What can hang from each mark
bitu: rugurak vugon
sobef: puge
vugon: bitu tidoze
puge: nuvor tonud
nuvor: dadi puge vugon
rugurak: sobef tidoze

Every row comes from one small tree of marks. The marks that hang from a mark follow it in brackets, in alphabetical order. Every link used is in the known rows. Which tree was each row made from?
Known rows
puge(nuvor(vugon)): [ -3  26  -6 -28  15 -25   4  -3  -5 -17  12  -9  12  22 -19  22  12  20
 -12  28]
sobef(puge(nuvor(vugon) tonud)): [ -6  33 -21 -25  -3 -36  11  -5  -1 -43  31  -3   5  12  -4  21   3  10
  -8  25]
vugon(bitu(rugurak(sobef))): [ 12  23 -22 -26  17 -26  -9 -10 -11 -22 -34 -58   2   7 -32 -11 -10   1
   0  26]
rugurak(tidoze): [  0  32 -16 -21  21 -20   1  -7  -3 -29  -8 -33   0  23  -6  12  -7  18
 -12  29]
nuvor(puge): [ -1  30 -16 -26  -3 -14  -6  -1  -4 -29 -12 -39  -2  26  -7  15  -8  14
  -2  28]
vugon(bitu(rugurak) tidoze): [ 14  19  -3 -18  12 -22   5  -7  -7 -26  -2 -55   1   8 -36   4 -13   4
  -4  24]
bitu(rugurak vugon): [ -9  27 -27 -33   0  -3 -11 -17  -7 -23 -10 -48   0   4 -31   7   2  27
  -2  27]
sobef(puge(nuvor)): [  7  32 -28 -39  -1 -25   4 -13   1 -46   4 -14   8  19  -2  18 -13   9
  -6  27]
nuvor(dadi puge(tonud) vugon): [-28  32   3  -8 -21 -24   5   6  -5  -5  19 -40  -7  18  -8  20   2  14
 -11  31]
nuvor(vugon(bitu)): [ -3  19  -4 -17  23 -20   4   6 -10   9  13 -50   8  18 -25  14   8   6
   4  27]
sobef(puge(nuvor(dadi vugon) tonud)): [-19  33 -10 -22 -17 -35  15  -6   2 -30  38 -16   1  13   0  26  -4   6
 -13  29]
nuvor(dadi puge(tonud) vugon(tidoze)): [-18  30  21  -3 -31 -29  13   3  -3 -26  12 -36 -10  16 -11  30   5   7
 -15  31]
puge(nuvor(dadi vugon)): [-18  24   2 -26  -2 -25   7  -4  -2   4  26 -25   9  24 -17  26   5  14
 -17  33]
puge(nuvor tonud): [ -1  38 -22 -20   4 -22   8 -15  -3 -45  16  -8   5  18  -9   8  -2  27
 -13  26]
bitu(rugurak(sobef) vugon(tidoze)): [ 10  25  -9 -31  -4 -17  -7 -26  -5 -50 -48 -37  -6  -4 -27  16   6   5
 -10  29]
sobef(puge(nuvor(vugon))): [  2  27 -18 -34   6 -31   5  -2   0 -32  13 -10  10  16  -8  30  -1   3
  -6  27]
bitu(rugurak): [ -2  30 -25 -30  13 -18  -6 -15  -6 -22  -3 -50   1  18 -30   1 -15  27
  -6  25]
bitu(rugurak(sobef)): [  5  29 -27 -33  14 -23 -10 -21  -7 -35 -40 -47   1  14 -26  -4 -11   8
  -7  27]
nuvor(dadi vugon): [-24  26  -4 -22   1 -21   3  -3  -5  13  19 -49   5  26 -19  24   2  14
  -7  33]

Which tree is each row?
[-12  24  22 -13 -21 -24   7   5  -3 -10   1 -42  -5  22 -16  37  -1   0
 -13  33] -> nuvor(dadi puge vugon(tidoze))
[ -6  16  26  -7 -18 -25  12  18  -7  -1   5 -55  -4  15 -20  30  -1 -12
  -7  34] -> nuvor(dadi puge vugon(bitu tidoze))
[ 18  25 -20 -27  18 -36  -1  -4  -3 -51 -40 -55  -5  -2 -12  -1 -26 -17
  -5  27] -> vugon(bitu(rugurak(sobef(puge) tidoze)))
[ -7  29 -23 -37 -20 -26   7 -14   3 -29  21 -30   4  20   0  22 -18   4
 -10  32] -> sobef(puge(nuvor(dadi)))
[-16  16  -1 -18  11 -25   2   6  -9  15  26 -71   3  10 -39   8  -7   8
  -6  30] -> nuvor(dadi vugon(bitu(rugurak)))
[ 11  34 -24 -31  11 -31  -1 -11   0 -61 -46 -33  -2  15   9  18 -16 -11
  -5  29] -> rugurak(sobef(puge) tidoze)
[  3  24  -9 -27  -4  -4  -3 -19  -5 -39 -15 -43  -4   1 -32  18  -3  20
  -8  27] -> bitu(rugurak vugon(tidoze))
[  2  38 -31 -29  -4 -25   9 -15   1 -62  20  -7   1  15   2  12 -10  12
  -6  25] -> sobef(puge(nuvor tonud))
[-13  16   8 -15  -5 -27  -1  18 -10   8  11 -73  -3   7 -32  10 -13   2
  -9  30] -> nuvor(dadi puge vugon(bitu(rugurak)))
[-13  35  -5 -10  -7 -23   1   7  -7 -21   9 -26  -6  15 -10  18   8  16
  -5  25] -> nuvor(puge(tonud) vugon)
[-22  32  -1 -15  -9 -29  12  -6  -4 -10  36 -17   4  16 -12  20   9  24
 -18  31] -> puge(nuvor(dadi vugon) tonud)
[  5  30 -26 -35  -3 -24  -9 -17  -1 -64 -56 -37  -8  -9  -6  16 -12  -3
  -9  30] -> bitu(rugurak(sobef(puge) tidoze) vugon)
[ -4  27   1  -3  -1 -27   6  19 -11  -7  16 -44  -4  11 -16   9   6   8
   0  26] -> nuvor(puge(tonud) vugon(bitu))
[ -7  27 -17 -24  10  -9  -7  -8  -3 -29 -17 -44  -5  -1 -20  11  -7  28
 -13  29] -> bitu(rugurak(tidoze) vugon)
[ -5  19  -3 -24  -5 -33  13   8  -3  -6  35 -41   8  12  -8  23  -4  -7
  -3  33] -> sobef(puge(nuvor(dadi vugon(bitu))))
[ 13  27 -20 -36 -13 -20  -4 -26   0 -77 -54 -37  -6  -8 -16  20 -10 -11
  -2  28] -> bitu(rugurak(sobef(puge)) vugon(tidoze))
[  9  22  -9 -16  30 -25   0   4  -6 -16   0 -59   0   7 -26  -1 -20  12
 -10  26] -> vugon(bitu(rugurak(tidoze)))
[  9  39 -32 -32  -9 -34   5 -20   0 -66 -19  -3   1  10   6  11  -7   1
  -7  27] -> rugurak(sobef(puge(nuvor tonud)))
[ -1  32   6 -12   2 -30  17  -7  -2 -41  16   6   3  13 -15  27  12  16
 -15  25] -> puge(nuvor(vugon(tidoze)) tonud)
[  1  28 -17 -29  10 -19 -10 -18  -5 -41 -53 -38  -6  -5 -18  10  -1  14
 -16  30] -> bitu(rugurak(sobef tidoze) vugon)
